Each row comes from the steps of one walk. Every step used is in the known rows, and no mark comes twice. Write the walk behind each row, first mark first.
In the rows, zero is written as 128.
Known rows:
B-T-D-Z-G: [155 142 115 165  79 141 127 129  73 208 172 110 160 133 124 140 103 180
 111 110 115 145 188 114]
T-D-L-Z-G: [175 160 102 175 105 139 123 144  59 198 150 107 105 118 118 148  72 181
  92 106 108 142 169 124]
B-L-D: [145 156 142 119  96  99 149 189  86 162 137 104 126 104 144 160 122 159
 109 130 132 123 142 108]
B-L-Z-T-D: [165 143 102 142 100  85 170 200  84 161 157  82 140  98 142 153 107 186
  87 113 130 126 189 119]
G-Z-L-D: [105 153  94 141 112  98 125 127 112 135 137 172 128 139 102 143  74 176
  87 123 135  95 162 140]
B-L-Z: [165 131 128 130 100 104 147 193 103 152 127  73 124 100 140 156 131 145
 106 134 121 123 126 121]
D-Z-G: [170 130 120 163  95 144 101  84 105 141 134  96 122 145 101 138 112 150
 127 112 106 130 143 143]
Z-D: [105 134 105 106 119 110 126 111  94 140 137 137 112 140 127 143 103 152
 119 110 127 101 152 130]
T-D-F: [100 171  93 169 114 128 126 119  86 187 164 155 155 108 155  94 107 184
 142 107 138 116 178 108]
L-Z-D-T: [137 126  86 164  99 126 132 158  53 170 142 118 125 133 140 165  74 181
 107 103 112 103 150 133]
B-L: [147 141 143 111 110 111 146 173 126 142 121 100 133 115 129 153 144 133
 111 140 127 117 133 116]
B-L-Z-T: [174 121 115 136 104  89 167 195 111 134 137  81 129 105 136 170 121 168
  91 121 126 128 163 127]
F-D-Z: [177 184 107 149  98 170 117 110 123 142 138  89 109 113 144 120 115 201
 125 113 159 132 153 136]
Z-T: [136 115 111 136 134 107 153 131 137 107 139 138 134 136 123 146 117 160
 108 110 133 131 173 135]
B-L-T-D-F: [129 167 106 181  99  95 156 188  85 203 160 125 163  88 176 143 121 201
 118 133 134 127 164  99]
D-L-Z: [171 143 114 151 111 149 142 154  94 163 123 101  98 122 135 171  88 166
 100 120 130 138 147 137]
T-D-L-Z: [152 169  94 159 107 139 147 158  64 193 149 108 114 114 141 144  72 190
  98 109 136 137 176 126]
L-D-Z-G-R: [165 162 119 181  74 134 105 103  65 180 156 110 112 120 109 168 107 177
 146  84  97 118 149 144]
Z-T-D: [126 140  92 144 130 100 160 137 104 139 165 142 144 130 132 127  96 182
 103  99 140 131 205 124]
B-L-T-D: [142 153 117 156 105  86 164 206  89 183 152 105 153 101 164 156 122 174
 102 144 133 136 152 104]
Z-T-D-F: [111 155  81 172 122 104 154 119  98 159 172 162 156 116 146 117  97 211
 121  89 143 124 220 116]
F-D-Z-G: [200 173 113 163  96 172  92  94 119 146 139  93 103 113 120 124 117 191
 122 109 125 140 141 138]
Z-L-T: [151 139 102 174 109 106 141 153 134 141 124 140 142 143 135 164  97 173
  79 118 128 144 144 141]
L-T-D-Z-G: [157 143  93 207  97 119 125 128  72 186 169 108 148 123 140 139  90 194
 116 117 117 153 163 130]
B-T-D-Z-L: [146 169  97 157  68 135 154 143  86 205 161 114 169 152 130 145  86 201
  82  97 140 136 218 125]
D-F: [110 145 113 159 120 132 120 104 118 152 140 156 142 114 146 114 127 165
 149 117 129 119 146 120]
F-D-Z-L-T: [191 192  86 185  84 156 130 132 126 153 136 102 124 126 150 145  91 241
  87 107 156 146 170 147]

Which walk is each row?
[145 148  98 160  92 116 155 125  77 145 164 108 128 132 141 158  77 212
 113  93 153 134 199 141] | L-D-Z-T
[160 104  94 154 120 104 149 154 111 124 146 107 127 117 137 151 101 170
 104 106 129 142 162 141] | L-Z-T
[156 139 103 146  84 106 151 197  58 177 133  91 129 120 141 186  96 177
  93 121 110  97 151 121] | B-L-Z-D-T
[108 160 113 166 104 125 125 124  75 175 157 157 135 102 160 125 104 193
 144 106 136 125 154 115] | L-D-F
[177 172 134 162  61 113 125 146  66 190 147  82 117 107 112 191 128 175
 130 101  96 108 152 129] | B-L-D-Z-G-R
[125 140  99 176 123 105 146 164  88 176 164 134 151 108 165 130 104 177
 117 128 138 148 150 118] | L-T-D
[148 162 134 156  88 117 155 207  66 179 135 115 140 116 147 181 106 178
 103 131 122 110 150 107] | B-L-D-T
[150 128  82 165 116  98 158 162  84 151 170 108 136 109 141 129  84 190
 101  96 135 139 190 132] | L-Z-T-D
[106 138  96 134 124 105 122 114 148 115 117 170 133 152  88 135  96 152
  86 132 130  90 152 145] | G-Z-L
[180 121 119 176 103 124  95 128  95 164 137 107 111 101 101 161 135 131
 142  95  70 126 103 142] | L-Z-G-R
[128 146  96 145 115 119 152 140  77 172 134 143 100 139 146 197  72 197
  96 118 137 123 165 131] | Z-D-L-T
[140 156 112 152  87 132 136 125  70 159 155 100 123 128 142 144  88 186
 129 108 147 129 163 135] | L-D-Z
[101 150  72 175 121  87 138 143 116 155 148 173 152 136 120 138  74 189
  79 134 137 109 172 137] | G-Z-L-T-D
[193 133 120 168 109 145 117 138  90 165 122 104  90 125 108 175  89 161
  96 117  99 146 132 136] | D-L-Z-G
[161 145 119 171  83 132 109 107  66 163 157 101 115 130 118 146  89 182
 124 104 114 136 152 136] | L-D-Z-G
[111 153  85 203 114 112 141 149  80 197 173 155 163 100 181 118 103 205
 137 120 139 140 165 110] | L-T-D-F
[ 91 146  89 113 128 115 130 104  96 145 131 171  96 149  99 167  73 175
 101 136 138  75 171 137] | G-Z-D-L
[130 179  99 170  89 116 129 127  94 170 140 161 138 129 138 138  79 210
  99  90 130 121 179 128] | Z-L-D-F
[179 104 120 164 113 125  97 135  97 147 136 100 114 114 109 138 113 133
 116 118  87 145 108 136] | L-Z-G
[132 178 107 144 116 143 148 143  83 183 142 132 116 132 132 143  84 180
 102 113 141 128 186 120] | T-D-L
[170 177 113 171 117 179 123 158 114 152 129 138 125 112 148 134 114 193
 116 122 137 123 140 118] | F-D-T
[198 188 112 179  85 171  89  90 117 162 140 102 101 106 109 142 135 189
 146  90 110 121 140 144] | F-D-Z-G-R
[153 154  89 167  94  88 165 181  77 179 165 102 150  90 156 143 106 212
 103 103 131 119 200 112] | B-L-Z-T-D-F
[112 157  88 173 106 115 131 149  95 152 134 182 141 150 105 161  59 191
  79 119 127  87 170 137] | G-Z-L-D-T
[135 120  92 129 109 108 126 138  72 153 144 105 109 119 137 147  89 164
 113 103 124 113 142 135] | L-Z-D
[122 143 121 137 107 126 153 166  90 198 167 138 162 120 147 132 118 161
 113 122 132 143 177 102] | B-T-D
[137 140  69 185 111 104 150 143  77 170 178 128 148 100 155 122  84 215
 116  87 136 133 202 125] | L-Z-T-D-F
[105 151  77 146 137 106 160 127 109 141 157 173 127 138 104 149  70 199
  88 124 150 100 216 129] | G-Z-T-D-L
[ 91 133  78 142 142  87 146 121 117 127 166 172 144 129 110 123  89 178
 106 125 144  99 200 129] | G-Z-T-D
[156 161  98 154  81 139 133 101 127 136 120 101 134 166 110 143  89 181
  94  98 136 119 180 157] | D-Z-L
[102 108  95 136 147  93 143 116 144  99 144 170 133 133 103 139 106 159
 110 135 138  99 170 138] | G-Z-T
[192 146 122 180 100 145 113 131  89 183 124 111  86 118  99 195 106 158
 120  96  81 129 133 145] | D-L-Z-G-R
[148 131  97 151 104 123 152 102 120 119 146 104 134 151 121 148  98 187
 115 101 147 128 195 149] | D-Z-T
[180 194 122 140 119 176 128 139 128 153 121 128  87 108 140 146 108 198
 104 122 154 138 153 126] | F-D-L
[156 157  92 219  86 120 124 124  70 204 173 114 143 117 132 160 109 192
 140  99 102 135 158 135] | L-T-D-Z-G-R
[ 93 147  89 135 111 117 118  91  84 162 146 162 127 127 141 131 103 184
 137  98 129  94 167 122] | Z-D-F
[125 155 104 110 113 132 139 116  83 160 125 140  90 152 122 179  79 176
  99 109 135 106 174 132] | Z-D-L
